What can hang from each mark
kota: bala nete
bonari: bala nete
lamegud: fazomad
fazomad: bala kota lamegud
nete: bonari fazomad kota
mituk: fazomad nete
bala: mituk

Known rows, with every way that one mark hangs from another
mituk{fazomad{bala lamegud} nete{kota}}: [ 4.593 -1.845 -0.066  1.700  1.157 -2.277 -0.480  2.862 -4.628 -2.217
  1.846  4.249 -0.289  0.646  0.531  0.237  0.029  2.667 -1.727  0.316
 -1.260 -0.329  2.789 -3.344  2.095  1.309  1.663 -2.549 -5.548  0.227
 -3.473 -0.281 -0.292  5.346 -0.841 -2.026  1.636]
nete{bonari}: [ 0.682 -0.326  0.321 -0.707  0.619 -0.780 -1.499 -0.290 -1.165  1.627
  0.273 -1.271 -1.477  0.857 -0.865 -0.595  2.264  0.166  0.982 -1.242
 -1.046  0.987  0.473  1.590 -1.685  0.116 -0.782 -1.512  0.181 -0.567
  0.575  0.559 -0.646  0.584  1.098  0.369 -0.799]
fazomad{kota{bala{mituk} nete}}: [ 1.265  0.025 -0.110 -0.140  0.745 -2.192 -3.670  0.505 -3.147  0.118
 -0.743 -0.891 -0.500  2.678  1.683  3.548  0.936  1.690 -3.017  1.336
  2.728 -0.092  3.214 -1.941 -1.062 -2.130 -3.461 -1.504 -2.514  0.979
  1.172 -1.589  2.696  0.125  2.455 -0.182  0.606]
nete{bonari fazomad{bala{mituk} lamegud} kota}: [ 5.833 -2.414  1.652  0.170  3.741 -2.606 -0.805  0.707 -3.988  2.847
  0.410  0.776 -2.226  0.373  0.458  1.051  3.603 -0.588  0.443 -2.380
 -0.975  3.148  1.552 -2.215 -1.170 -0.027 -1.953 -3.831 -2.001 -0.461
 -1.660 -1.978  0.220  4.435 -0.416 -1.290  1.436]
kota{nete{fazomad{bala{mituk}}}}: [ 2.169 -1.537  1.246 -0.399  3.295 -4.353 -2.529  0.090 -1.673  0.075
 -0.556  0.039 -2.119 -0.179  1.925  2.134  1.935  0.218 -1.411  1.302
  0.957  1.342  0.670 -2.408 -2.102  0.122 -1.111 -3.021  1.261 -0.327
  0.423 -1.088  0.431  2.042  0.634 -1.889  1.741]
lamegud{fazomad{bala kota{nete{bonari}}}}: [ 3.558 -2.141  1.113 -2.183  2.493 -4.800 -3.313  2.843 -4.780  0.826
  1.741 -0.124 -3.324  2.146  0.719  0.518  2.258  2.187 -1.496  2.088
 -0.931  1.109  3.448 -0.103 -1.328 -3.524 -1.591 -3.570 -2.559  0.546
 -0.208  0.864 -1.430  2.467  0.280 -1.047  1.144]
mituk{fazomad}: [ 0.248 -1.006 -0.790 -0.440 -0.248  0.702  1.006  0.677 -0.126 -1.423
  0.030  0.446 -0.565 -1.430 -0.294  0.061  0.023  0.614  0.402 -0.215
 -0.379  0.865 -1.194 -0.375 -1.326  0.297  1.143 -1.086  0.726  1.410
 -1.294 -0.411 -1.187  1.695  0.108 -0.763  0.178]
bala{mituk{nete{bonari fazomad{kota}}}}: [ 3.555  0.485  1.928 -0.323  1.409 -4.022 -1.855  1.114 -1.896 -0.120
 -0.666  0.145 -1.275  0.600  0.532  1.494 -0.450  2.750  1.090 -1.452
  1.491  3.083  1.560  0.594 -1.511 -0.672 -0.188 -4.625  0.869 -1.475
 -1.666 -2.328  0.929  2.542  1.567 -1.171 -0.360]
fazomad{kota{bala{mituk}} lamegud}: [ 3.007  0.582 -0.808  0.545  0.436 -0.933 -1.534  0.210 -3.156  0.802
 -0.517 -0.931  1.425  2.616  0.370  3.059  0.317  0.613 -1.710 -1.794
  0.988  1.445  1.595 -2.301  1.637 -2.165 -3.196 -0.674 -4.989  1.364
 -0.497 -1.372  2.282  0.227  1.294  0.949  0.604]
nete{fazomad kota}: [ 2.169 -2.714  0.362 -0.107  1.196 -0.752  1.874  1.235 -0.666  0.198
  1.138  2.171 -1.955 -1.779  1.126  0.047 -0.905 -0.186  1.044  0.261
  0.954  0.757  0.077 -0.664 -1.173 -1.488  1.291 -1.178  0.825  0.972
 -1.672 -2.867  0.951  3.323 -1.628 -2.122  0.535]
bonari{bala{mituk} nete{fazomad{lamegud} kota}}: [ 4.740 -1.543  0.549  1.702  4.270 -3.525  2.193  0.848 -3.811  1.285
 -1.837  3.108 -2.693 -3.412 -0.941  3.325 -1.886 -0.005  1.787 -2.094
  1.791  2.662  1.505 -2.515 -0.534 -0.816  0.874 -1.276 -1.975 -2.818
 -1.270 -2.680  0.872  2.607 -1.030 -3.843  2.518]
bala{mituk{fazomad{lamegud}}}: [ 1.861  0.584 -0.966  1.153  1.305  0.669  0.757 -0.649 -0.821 -1.473
 -1.286 -0.587  0.433 -0.173 -0.421  1.394  0.654 -0.479  0.258 -2.188
  0.013  3.752 -0.396 -2.489 -0.413  1.256 -1.138 -1.553 -1.353  0.180
 -1.682 -1.910 -0.850  1.406  1.115 -0.433  0.027]
bala{mituk{nete{fazomad{lamegud} kota}}}: [ 4.820  0.034  0.987  2.457  3.396 -2.664 -0.478  0.733 -2.619 -1.034
 -0.017  2.397  0.125  0.153  1.369  1.565 -1.733  0.441  0.827 -0.586
  1.698  3.130  1.959 -2.638  0.300  0.877  0.492 -2.733 -2.446 -1.706
 -2.102 -4.044  1.754  3.339 -0.083 -2.108 -0.041]
kota{nete{bonari{bala} fazomad}}: [ 2.477 -2.367  0.667 -1.990  3.683 -6.017 -1.538  0.089 -4.408  2.216
 -0.072 -0.873 -4.478 -0.964 -0.021  1.436  1.705 -0.387  1.452 -0.842
 -0.677  1.432  0.253  1.763 -3.862 -0.521  0.224 -2.758  1.532 -0.964
  1.244 -0.179 -0.631  2.825  1.714 -2.924  1.342]
mituk{fazomad{bala lamegud} nete{bonari kota}}: [ 5.347 -2.288  0.430  1.021  1.919 -2.792 -1.986  2.375 -5.807 -0.566
  2.082  2.843 -1.590  1.429 -0.251 -0.357  2.121  2.987 -0.654 -1.164
 -2.470  0.496  3.016 -1.608  0.419  1.459  0.733 -4.224 -5.441 -0.061
 -2.658  0.283 -1.017  6.017  0.077 -1.814  0.852]
bala{mituk{fazomad{lamegud} nete}}: [ 2.716  1.696 -0.391  1.982  1.400 -1.755 -1.321 -0.186 -1.908 -3.038
 -0.980  0.771  1.250  0.369 -0.306  1.283 -0.809  1.442  0.193 -1.489
  0.452  3.153  0.595 -2.769  0.333  2.615  0.590 -2.941 -2.390 -0.988
 -1.882 -1.798 -0.144  1.974  1.601 -0.870 -0.382]
bonari{bala nete}: [ 0.655 -0.412 -0.246 -0.054  1.137 -2.981  0.439  0.591 -2.432  0.939
 -1.351  2.148 -2.543 -3.023 -2.137  2.021 -1.580  1.403  0.673 -0.543
  0.729 -0.626  0.607  0.247 -0.088 -0.343  1.778  0.330 -0.543 -2.196
  0.555  1.744 -0.173  0.128 -0.068 -2.381  2.038]
fazomad{bala kota}: [ 2.059 -0.837  0.481 -0.649 -1.024 -1.433 -0.235  2.602 -2.069  0.318
  0.574  1.616 -0.247  1.005  0.470  0.613  0.477  2.734 -2.604  0.591
 -0.635 -1.789  2.126 -1.004  2.650 -1.882 -1.034 -0.750 -2.489  1.221
 -1.647  0.979 -0.099  0.757 -0.744  0.475  1.730]
bonari{nete{fazomad kota{bala}}}: [ 2.514 -4.211 -0.223 -0.877  1.758 -2.755 -0.110  1.662 -2.478  0.500
  0.800  3.020 -3.877 -2.635  0.821  2.444 -1.349  0.930  1.172  0.210
  1.835 -0.502  0.300 -0.568 -3.274 -2.947  1.926 -0.638 -0.567  1.314
  0.736 -1.175  3.070  3.486 -1.468 -3.815  1.136]

Rows
[ 3.807  0.674  0.633  1.195  0.756 -1.308 -0.606  1.365 -3.094  0.533
 -0.813  0.646  1.229  2.218  0.442  2.191  1.006  1.405 -2.773 -1.196
 -0.206  1.262  2.565 -3.217  3.593 -0.792 -3.084 -1.332 -4.385 -0.212
 -2.177 -0.619 -0.361  0.760 -0.231  1.320  1.697]	fazomad{bala{mituk} kota lamegud}
[ 3.054 -0.419 -0.755 -0.170 -0.102 -1.550 -1.151  1.183 -3.742  0.441
  1.321 -0.320  0.968  2.887  0.647  2.249  0.021  0.589 -1.316 -1.399
 -0.533  0.036  1.395 -0.902  2.137 -2.684 -1.949  0.498 -5.451  2.320
 -0.486 -0.259  1.607  0.699  0.366  0.724  0.276]	fazomad{kota{bala} lamegud}
[ 4.942 -0.945  0.829  0.370  2.566 -5.837 -1.602  1.602 -3.397 -1.213
  1.660  1.834 -0.670  0.699  1.423  1.084 -0.679  0.929 -0.101 -0.660
 -1.672  0.980 -0.019 -1.428  1.367  1.227  2.234 -1.765 -3.135  0.042
 -1.530  0.633  0.199  3.389 -0.324 -1.643  1.122]	mituk{nete{fazomad{bala lamegud}}}
[ 3.727 -1.035  0.671  1.274  1.943 -4.016 -1.849  2.296 -5.375 -0.753
  1.835  0.719  0.302  4.216  1.927  1.654  0.448  1.816 -3.003  1.184
 -1.121 -0.467  4.230 -1.812  3.400 -1.483 -2.921 -0.786 -5.518 -0.060
 -0.582  0.027 -0.962  1.521  0.277  0.094  1.187]	fazomad{bala kota{nete} lamegud}
[ 1.770 -1.143 -1.280 -2.730 -0.263 -1.598 -0.993  1.970 -1.476  0.506
  1.220  0.064 -0.938 -0.399  0.416  1.789 -0.579  1.168 -0.965  0.962
  0.618  0.276 -0.178 -0.933 -0.964 -4.666 -0.035 -0.841 -2.956  3.546
 -0.581 -0.003  1.567  0.981 -0.613 -0.988  0.906]	lamegud{fazomad{kota{bala}}}
[ 3.812  1.786 -0.230  1.127  0.541 -2.849 -3.552  0.902 -3.830 -0.762
 -0.265  0.400  1.840  3.350  0.821  3.369 -1.145  2.439 -2.176 -1.096
  1.732  0.975  2.789 -2.628  2.161 -0.531 -1.792 -1.656 -5.872 -0.089
 -0.864 -1.414  3.056  0.648  2.094  0.134  0.080]	fazomad{kota{bala{mituk{nete}}} lamegud}
[ 3.971  0.539 -0.695  1.875  1.812 -1.738  0.022  0.921 -4.695 -0.878
 -1.138  3.419 -0.421 -1.689 -1.466  1.730 -1.198  1.883 -0.515 -1.549
  1.393  1.457  2.579 -4.113  0.901  1.910  1.270 -3.302 -4.205 -1.811
 -3.472 -2.471  0.425  3.765  0.891 -2.853  2.207]	bonari{bala{mituk{fazomad{lamegud} nete{kota}}}}
[ 1.686  0.127  0.593 -1.398  1.351 -1.400 -1.610  0.369  0.143  0.964
 -1.150  0.299 -1.202 -1.699 -0.164  1.043  1.930 -0.004 -1.395  0.634
  0.340  1.863 -0.232 -3.133 -1.375 -0.965 -0.275 -2.461 -0.563  0.390
 -1.163  0.543 -0.175  0.468 -0.849 -1.233  1.977]	lamegud{fazomad{bala{mituk}}}
[ 1.296 -0.382  0.254  1.394  1.786 -0.846  0.743  0.601 -2.725  1.922
 -2.756  3.256 -2.232 -3.562 -1.690  2.485 -1.080  1.608  0.007 -0.522
  3.053 -0.250  2.906 -2.279 -0.406 -0.590  0.395 -1.085 -1.383 -3.176
 -0.315 -0.959  0.980  0.766 -0.396 -3.098  2.694]	bonari{bala{mituk} nete{kota}}
[ 4.287 -2.675  0.619  0.502  3.174 -5.177  0.282  1.639 -3.064 -0.472
  0.659  2.033 -2.311 -1.317  0.840  1.969 -0.915  0.263  1.112 -1.034
 -1.501  1.517 -0.497 -1.180  0.365 -0.660  1.297 -0.497 -1.858 -0.227
 -0.046  1.036 -0.743  2.598 -1.685 -2.114  1.232]	bonari{nete{fazomad{bala lamegud}}}
[ 2.924 -0.100  0.201  1.838  2.141 -2.808 -0.950  1.550 -4.348 -1.335
  1.554 -0.210  0.974  4.253  1.817  1.582 -1.031  1.152 -0.877  0.946
  0.039  0.988  3.965 -0.826  2.593 -1.927 -2.568 -0.344 -4.299 -0.749
 -0.023 -1.776 -0.605  0.594  0.827  0.187 -0.527]	fazomad{kota{nete} lamegud}
[ 4.495 -1.334 -0.380  0.217  2.264 -4.296 -0.652  1.171 -3.344 -0.196
 -0.912  0.726 -1.477 -0.141  0.624  4.773 -1.750  0.970  0.612 -1.965
  1.515  3.107  0.565 -1.723 -0.590 -3.221 -0.975 -1.016 -2.575  0.519
  0.091 -1.850  2.302  1.471  0.415 -1.898  0.519]	bonari{nete{fazomad{kota{bala{mituk}} lamegud}}}
[ 4.097 -1.443 -0.610 -0.437  2.304 -4.421 -0.660  1.860 -7.008  0.336
  0.547 -0.602 -2.108  1.654 -0.827  1.723  0.991  1.997 -0.092 -1.822
 -1.159  2.082  3.103  0.503  0.212 -1.380 -1.589 -2.945 -3.915 -0.485
 -1.180 -0.264 -2.189  3.302  2.314 -1.503  1.333]	mituk{fazomad{kota{nete{bonari{bala}}} lamegud}}
[ 3.013 -2.944  1.336 -2.262  1.427 -3.615 -1.380  0.982 -1.933  2.214
  0.826 -0.246 -3.417 -0.717  0.375 -0.048  3.343  0.484  0.684 -1.312
 -2.265  1.202 -1.204  0.751 -2.499 -0.292  0.441 -2.862  1.519  1.155
 -0.213  1.198 -0.889  3.208  0.010 -0.999  1.138]	nete{bonari fazomad{bala}}
[ 3.135 -0.287  0.998  0.583  1.970 -2.223 -2.470  2.110 -1.947 -0.196
 -0.161  3.711 -1.296 -1.209  0.126  0.657  0.311  2.270 -1.772  2.395
  1.834  0.681  2.922 -4.293 -0.396 -0.097  1.099 -4.030 -2.825 -0.960
 -2.549 -0.869  1.269  2.947 -1.195 -2.425  2.049]	lamegud{fazomad{bala{mituk{nete{kota}}}}}
[ 4.434  1.264  0.358  0.552  0.817 -3.525 -4.718  0.649 -5.375  1.136
 -0.220 -0.791  0.380  3.993  0.107  2.761  0.910  2.528 -0.840 -2.437
  0.468  1.715  3.236 -1.168  0.604 -0.501 -2.503 -3.261 -5.794 -0.419
 -0.097 -0.809  2.452  1.639  3.078  0.156 -0.659]	fazomad{kota{bala{mituk{nete{bonari}}}} lamegud}
[ 0.270 -0.186 -0.439 -0.024  1.494 -1.920 -4.797 -0.942 -2.057  0.599
 -1.257 -1.335 -0.930  1.610  1.256  3.037  1.833 -0.133 -2.151  1.027
  2.127  0.043  1.496 -2.158 -2.695 -0.045 -2.594 -1.641 -1.276  0.171
  2.461 -0.688  2.748  0.043  2.797 -0.923  0.439]	kota{bala{mituk} nete}
[ 3.300 -1.462 -0.376  0.382  3.986 -4.466 -3.457 -1.143 -3.584  0.216
 -0.264 -1.848 -1.187  1.404  2.104  3.590  1.262 -1.702 -0.395 -0.843
  0.733  2.708  0.134 -2.289 -2.848 -0.684 -1.976 -1.803 -1.820  0.946
  1.867 -2.424  2.343  1.700  2.139 -1.692  0.376]	kota{bala{mituk} nete{fazomad{lamegud}}}
[ 1.743 -1.065 -0.484  0.433 -0.236 -1.663 -3.046  1.336 -3.208 -0.104
  1.076  3.006 -0.637  0.407  0.745  1.070 -0.501  2.210 -1.376  1.092
  1.534 -2.267  2.579 -1.642 -0.409 -0.402  1.156 -1.383 -4.195  0.607
 -0.169 -0.480  3.835  2.839  0.527 -1.919  0.446]	mituk{nete{kota{bala}}}
[ 3.944 -0.342  0.464  0.708  0.406 -2.229  0.034  2.553 -3.659  0.161
  1.107  1.312  0.890  2.506  0.749  1.152  0.393  1.651 -2.142 -0.555
 -1.900 -0.116  2.232 -1.518  4.334 -1.560 -1.792 -0.313 -5.171  1.099
 -2.128  0.540 -0.937  1.188 -0.729  0.998  1.347]	fazomad{bala kota lamegud}
[ 3.127 -1.310 -0.782  0.073  0.709 -1.192  0.278  1.219 -2.622 -1.239
  0.630  0.649 -0.291 -0.020 -0.083  0.396  1.512  0.501 -1.146 -1.241
 -2.680  1.178 -0.500 -2.189  1.081  0.813  0.048 -1.085 -3.218  1.695
 -2.059  1.001 -1.647  3.072 -0.513 -0.392  1.753]	mituk{fazomad{bala lamegud}}
[ 4.653 -0.897 -0.980 -0.796 -0.162 -3.590 -3.178  1.907 -5.865 -1.119
  1.634  0.114 -0.675  2.491 -0.052  1.907  0.443  3.323 -0.268 -2.159
 -1.224  1.458  1.850 -0.134 -0.194 -0.887 -0.196 -3.374 -5.597  1.917
 -1.299  0.126  0.935  4.116  2.185 -0.843 -0.486]	mituk{fazomad{kota{bala} lamegud} nete{bonari}}
[ 0.961  0.492 -1.394 -0.408 -0.549 -1.485 -3.540 -0.185 -1.226 -1.779
 -1.493  0.734 -0.534 -1.038 -0.198  2.556  0.253  2.373 -1.161 -0.354
  1.831  0.730 -0.498 -2.778 -2.595  1.508  1.012 -3.121 -1.298  1.270
 -0.624 -0.511  2.768  2.084  2.380 -1.864  0.695]	kota{bala{mituk{fazomad nete}}}
[ 2.074 -2.520  1.079 -1.158  3.415 -4.366 -2.359  0.047 -2.473  0.564
  1.044 -1.646 -3.675  0.769  1.485  0.368  1.650 -0.420  1.500 -0.012
 -0.396  2.177  0.395  1.848 -4.196 -0.617 -0.538 -2.601  2.032 -0.606
  1.750 -1.254 -0.604  2.623  1.437 -1.773 -0.819]	kota{nete{bonari fazomad}}
[ 3.489 -2.486 -0.632 -0.473  3.609 -5.193 -2.850 -0.113 -4.040 -0.234
  1.893 -1.181 -1.474  1.790  2.845  2.769  0.518 -1.453  0.135  0.033
 -0.726  1.520  0.015 -0.784 -2.104 -1.565 -0.668 -0.678 -2.556  1.650
  1.764 -1.091  1.830  2.763  1.086 -2.117  0.002]	kota{bala nete{fazomad{lamegud}}}
[ 2.768  0.751 -1.407  0.723  0.835 -2.441 -3.431 -0.207 -3.023 -1.929
 -0.811  0.218  0.599  0.606  0.193  2.805  0.414  1.172 -0.806 -1.875
  0.630  1.842  0.170 -3.045 -1.239  1.589  0.486 -2.744 -3.914  0.935
 -0.809 -0.698  2.058  2.495  2.546 -1.522  0.517]	kota{bala{mituk{fazomad{lamegud} nete}}}
[ 2.965 -1.040 -0.543  0.659  1.555 -3.535 -3.065  1.351 -5.417 -0.235
  1.840 -0.589  0.377  4.409  2.033  2.875  0.098  1.023 -2.088  0.631
  0.112 -0.014  3.141 -1.068  1.301 -2.776 -2.773 -0.239 -5.831  1.600
  1.044 -0.669  1.522  1.260  1.246  0.022  0.300]	fazomad{kota{bala nete} lamegud}
[ 3.315 -2.615  0.576 -0.083  0.294 -2.231 -2.408  2.638 -4.310 -0.255
  1.527  3.260 -2.772 -0.179 -0.250 -0.772  2.378  3.832 -1.067  0.294
 -1.110 -0.733  2.481 -1.011 -1.024  1.355  1.493 -4.663 -2.552  0.120
 -2.310  0.560 -0.122  5.783  0.148 -2.148  1.505]	mituk{fazomad{bala} nete{bonari kota}}
[ 3.796 -1.044 -0.766  0.248  2.388 -0.407  0.573  0.073 -4.916  2.422
 -1.333  0.969 -2.023 -1.507 -2.237  1.165  2.719  0.253  0.725 -3.522
 -0.018  2.935  1.933 -1.897 -1.129  0.760 -1.373 -3.753 -3.068 -1.031
 -2.745 -2.071 -0.801  3.803  1.205 -1.886  2.090]	nete{bonari{bala{mituk{fazomad{lamegud}}}} kota}
[ 1.711 -1.751 -0.223  0.609  1.089 -1.709  1.554  1.568 -3.392  1.251
 -0.739  3.877 -2.733 -2.992 -1.647  1.370 -1.750  1.898  0.555  0.246
  1.424 -1.676  2.448 -0.976  0.133 -1.142  1.740 -0.185 -1.936 -2.123
 -0.484  0.063  0.566  1.452 -1.154 -3.047  2.323]	bonari{bala nete{kota}}
[ 5.210 -2.468  1.190  1.957  4.061 -3.237  0.501  1.721 -3.360  0.472
 -0.433  3.397 -2.351 -1.290  0.771  2.412 -0.174  0.529  0.402 -0.717
  0.934  2.200  1.929 -3.625  0.104 -0.642  0.053 -1.847 -2.344 -1.294
 -1.176 -2.048  0.813  3.485 -1.858 -2.768  1.783]	bonari{nete{fazomad{bala{mituk} lamegud} kota}}
[ 2.957  0.253 -0.284  1.193  1.991 -2.857 -3.434  0.121 -4.723 -0.180
  0.036 -1.198  0.665  4.018  1.853  3.858  0.653  0.829 -2.518  0.056
  1.541  1.350  3.623 -2.659  0.784 -2.157 -4.330 -1.262 -5.212  0.583
  1.015 -2.136  2.143  0.336  2.709  0.110 -0.091]	fazomad{kota{bala{mituk} nete} lamegud}
[ 2.712  1.600  0.999  0.875 -0.434 -2.703 -2.461  1.997 -2.576 -0.817
 -0.869  2.374  0.387  1.516  0.507  1.727 -0.406  4.329 -3.180  0.676
  1.391 -0.768  3.292 -2.611  2.684  0.262 -0.815 -2.890 -2.969 -1.096
 -1.974 -0.158  0.944  1.214  0.847  0.090  1.408]	fazomad{bala{mituk{nete}} kota}
[ 5.114 -2.683  0.272 -0.511  3.512 -3.328  1.201  1.061 -5.256  3.437
  0.877  1.162 -3.188 -1.162 -0.895  0.549  1.173 -0.959  2.214 -3.296
 -1.583  2.027  0.623  0.468 -0.791 -1.080  0.574 -2.202 -2.379 -0.369
 -1.575 -1.406 -0.189  4.505 -0.469 -2.944  1.738]	nete{bonari{bala} fazomad{lamegud} kota}
[ 2.856  0.005  0.668 -1.220  0.706 -1.449 -0.773  1.941 -0.835  0.719
 -0.774  1.215 -0.706 -0.461  0.173  1.534  0.479  1.716 -2.156  0.958
  0.750  1.673  1.267 -3.119  0.585 -2.971 -1.110 -2.629 -1.900  1.034
 -2.098 -0.405 -0.339  0.767 -1.224 -0.572  2.052]	lamegud{fazomad{bala{mituk} kota}}
[ 2.432 -1.148  1.029 -0.821  1.628 -2.602 -0.743  0.136 -0.084  0.723
 -1.126  0.764 -1.756 -1.882  0.732  1.667  1.611 -0.158 -0.843 -0.476
  0.247  1.516 -1.099 -2.130 -1.368  0.178 -0.296 -2.274  1.681  0.754
 -0.991 -0.589  0.613  1.726 -0.342 -1.323  1.940]	nete{fazomad{bala{mituk}}}
[ 4.453 -0.699 -0.482 -0.578  1.353 -2.716 -0.875  0.605 -2.584  0.628
 -0.192 -0.635  0.038  0.769  1.488  3.584 -0.279 -0.198 -0.297 -2.294
  1.006  2.961 -0.348 -1.883 -0.046 -2.830 -2.198 -1.494 -2.940  2.239
 -0.828 -2.494  2.362  1.726  0.728 -0.691  0.640]	nete{fazomad{kota{bala{mituk}} lamegud}}
[ 3.104 -2.869  0.283 -1.697  1.927 -1.063 -2.029 -0.432 -2.272  3.368
 -0.349 -0.204 -3.263 -0.926  0.430  1.676  3.042 -0.543  0.784 -1.999
  1.433  1.821  0.313 -0.896 -4.664 -1.482 -1.175 -3.565  0.050  1.430
  0.147 -2.460  3.217  3.723  0.952 -1.900  0.696]	nete{bonari fazomad kota{bala{mituk}}}
